Each row was made from one path, in order. Every step used is in the known rows, and no mark comes twice. Write each row's path.
Known rows:
duzib > radov > tolus: [ 27  18  -5  64  31  12  -5  -8 -22  -8 -36  38 -20   7  -8   3  -8  -3
 -32   1 -29  15]
radov > tole > gebo: [ 10 -15  -2 -58  17  -2   3  21  -7   3  31 -15   1   8  -1   1 -27  51
 -50 -12 -27 -16]
gebo > tolus > duzib: [-17  13 -10 -24  12   2  13  18  26   7 -33   8  -7  -4  -6  -4  -1 -40
  54   0  22  -4]
radov > tolus: [ 30  26 -25 -20  29   3   3  10 -11  -5  -1  24 -23  -5  -6  13 -19   0
 -15   4 -13  -3]
tolus > duzib > radov: [-26  29  24  31   3  19   1  -1   4   2 -59  -7  -8   3  -6  -8  -5 -13
  14   1 -15   9]
duzib > tolus: [ -7  12 -13  11   0  25   7  20  48  -8 -22  21   1  -3 -16   2  -5 -26
  21  10 -23 -10]
tole > pavu > tolus: [ -4   4  -5 -29  -3  15  10  17  18  -2  -4 -12   5 -18  22  24   5 -24
  30  -1  24   3]
radov > tolus > duzib: [ 13  32 -12 -25  16   1   8   2  -3   3 -15   0 -29 -12   6  -1 -19  -5
   7   2   6   7]
tolus > duzib > pavu > radov > tole: [-44  20  13  13 -39   2  -4 -18   3   7   2 -26  -2  15  22 -12   4  37
  22   2  33  12]
duzib > gebo > pavu > radov > tole: [ -2 -29  -1  -4   3 -20  -9 -30 -29   0  31  16  18   9 -12   4   5  36
 -14   9   3  -8]
gebo > pavu > duzib: [ 10  -2 -11 -27 -24   3  -2  36 -43 -16  43 -26   9  -1 -28   0 -11  -2
   5   4   5  -1]
radov > tole > tolus > duzib > gebo > pavu: [ 11 -58  -3  -1 -10 -17   6  -7  51   3  35 -21   1  -3  14 -11   0  27
  -6 -15   3   5]
radov > tole: [  0   7 -12 -28  16   8   4  23   8  -3  21  -2  -6  16 -10   4 -18  39
 -19  -5 -12  -6]
duzib > gebo: [-19   8   5 -21  28   0   2  13 -14  10 -21  32  16  -4 -14   7  -7  -3
 -22   3 -34 -21]
tole > duzib: [ -7  14  -5 -15  23  11   4  -1  12   5  -7 -29  10 -24 -27   3  -8 -18
  24   0  -5 -39]
tole > tolus > duzib > gebo > pavu > radov: [-14 -31   6  12 -27 -19   1 -33  43   4  -5  -5   7 -22   9   5  11 -26
  49   8  -2  -9]
radov > gebo: [ 29  31  -4 -39  21   2  -6  14  19  -6  -6  27  -2  -1 -12  18   6 -11
 -25   7 -24 -18]
gebo > pavu > tolus > duzib > radov > tole: [ 21 -18   4  37  -8   1  -1   3  -4 -10  21 -21  -6  14  12 -13   9  17
   5  -1  32  12]
tolus > duzib > gebo > pavu > radov: [-26  -1  16 -23 -11 -16  -3 -31 -17   7 -12  -4  12 -11  -5  -3   5  -2
  31  13  12  -7]
pavu > tolus: [ -1  31 -12 -11  10  12   7  35   2  -2   1  14  -2  -2   0  19   1 -30
  23  13  -1 -24]
radov > tolus > duzib > gebo: [  3  12  -2 -11  26  -7   6 -11 -16  16 -20  16 -17 -14  11  -8 -12  -6
 -16  -1  -2   6]
tole > gebo: [  5   6   5 -71  15   1   4  25 -11   2  -6  -2   6 -12  -9  12 -27   9
 -27  -2 -40 -28]
pavu > duzib > radov > gebo > tolus: [  9   9   2  85   0   8  -9  13 -33  -1  -9  26   4  12 -18 -13  27 -55
 -20  -4 -12  16]

Which path is each row?
[-19 -27   8 -11  -1   1  11  -4  15  18  16 -27   5  -5  40  -6  10  17
  -1 -16  38  21] : radov > tole > pavu > tolus > duzib > gebo
[ -2  28 -10  29 -18  -3 -11 -22 -24  -5  -1  21  -9   8  16   9   4  16
  -2  10  13   5] : duzib > pavu > radov > tolus
[-26 -33   3  -2 -11   4   5   8 -27  12  39 -31  16   1  10 -10  -4  26
 -32 -21  10  30] : radov > tole > pavu > duzib > gebo
[-36  16  18 -30  11   1   7   4  -2  17 -37   1   6 -10  -1  -7  -7  -9
   6   1 -12 -10] : tolus > duzib > gebo
[-18 -11  -7  47 -41  -4  -7 -20  35  -4  24  -4   4  16  23   5  11  31
   7  -1   6   2] : duzib > pavu > radov > tole > tolus
[ 21 -16 -10   0  12 -25 -10 -38 -44  -2  14  37   6  -7  -7  10   4   9
 -11  15   0  -6] : duzib > gebo > pavu > radov > tolus
[ 50   8  -1 -33  -3 -11  -5   8  16 -10  23  -3  -4  -7  11   6  23 -22
   0  10  27 -10] : radov > gebo > pavu > tolus > duzib
[ 32   5   1  66  33   4  -9  -5  14  -7 -42  58   0  15 -11   1  28 -39
 -22  -1 -20   3] : duzib > radov > gebo > tolus
[  6 -31  -9  -2 -36 -16  -2 -34  37 -11  39 -29  -6   0   5   5   5  22
  45   5  22   3] : gebo > pavu > radov > tole > tolus > duzib
[  9 -23   0  83   6  11  -1   0  42  -8  -7  12  -7  16   1  -1   1  14
 -22 -13 -40  10] : duzib > radov > tole > tolus
[  2 -28  -4 -46  16 -11  11  13  12  14  17 -16  -5   6  10 -16 -14  19
 -15 -18   7  -3] : radov > tole > gebo > tolus > duzib
[-20  11  19  41   6  15   1  -5   7   3 -30 -16 -11  17   1 -18  -6  24
  -7  -8  -7  19] : tolus > duzib > radov > tole
[-21 -20  13 -11  -9 -19  -3 -34 -14   9  15 -12   8   4   3 -12   5  30
  12   5  20   3] : tolus > duzib > gebo > pavu > radov > tole
[-29  12   2 -30 -17   8   0 -29   8  -4 -20  -8   9 -18   6  30   2  -9
  48  10  13   7] : tole > pavu > radov
[ 36   4 -23 -15  -3 -16  -9 -31 -31 -19  25  16 -12  -4 -12  18  -3  11
  18  20  17  -1] : gebo > pavu > radov > tolus
[ 26 -35   2 -53  -5 -14   5  13  -6   1  56 -43  -3   4  19 -11 -12  42
 -24 -11  21  -7] : radov > tole > gebo > pavu > tolus > duzib
[-50  39  16   2 -41   5  -4 -17   0   4 -28 -19   1   3  16  -4   5   5
  40  11  25   1] : tolus > duzib > pavu > radov
[ 26  23  14  45  23  12 -14  -4   4  -9 -39  38  -1  11 -12   7  16 -13
 -42   3 -41   0] : duzib > radov > gebo
[ 17  10  -1  -3  -2  -7  -3   5  36   5 -18  20  -1   6  19 -10  29 -27
  -3  -6  30   2] : radov > gebo > tolus > duzib > pavu
[ 19 -25  14  -2 -17  -1  -8  17 -65 -11  22 -26  16  -2 -17 -11 -13   7
 -47  -8 -28   2] : tole > gebo > pavu > duzib > radov
[ 21  15  -6 -26  19  -7   3   5  38   6 -22  24  -8  -3   1  -1  21 -44
  16   1  17  -6] : radov > gebo > tolus > duzib
[-29 -31  -1   2  -9   2   8  13 -27  15   1  -2  24 -17   5  -4  11 -40
   9 -16  19  22] : tole > pavu > duzib > gebo > tolus
[-25  25  10  67 -14  23  -5  23 -53  -4 -14  -4   5   8 -25  -9  -3 -26
  -9   0 -29  13] : pavu > duzib > radov
[ 10  -8   4  43 -23   9  -9  21 -55 -19  17 -15  10   8 -28  -9  -2  -4
 -13   0  -8  14] : gebo > pavu > duzib > radov
[ -4 -17  -8  -3 -11   1  12   8  68   3  18 -28 -14   0  14  -3  -9  15
  15 -12  -5   2] : radov > tole > tolus > duzib
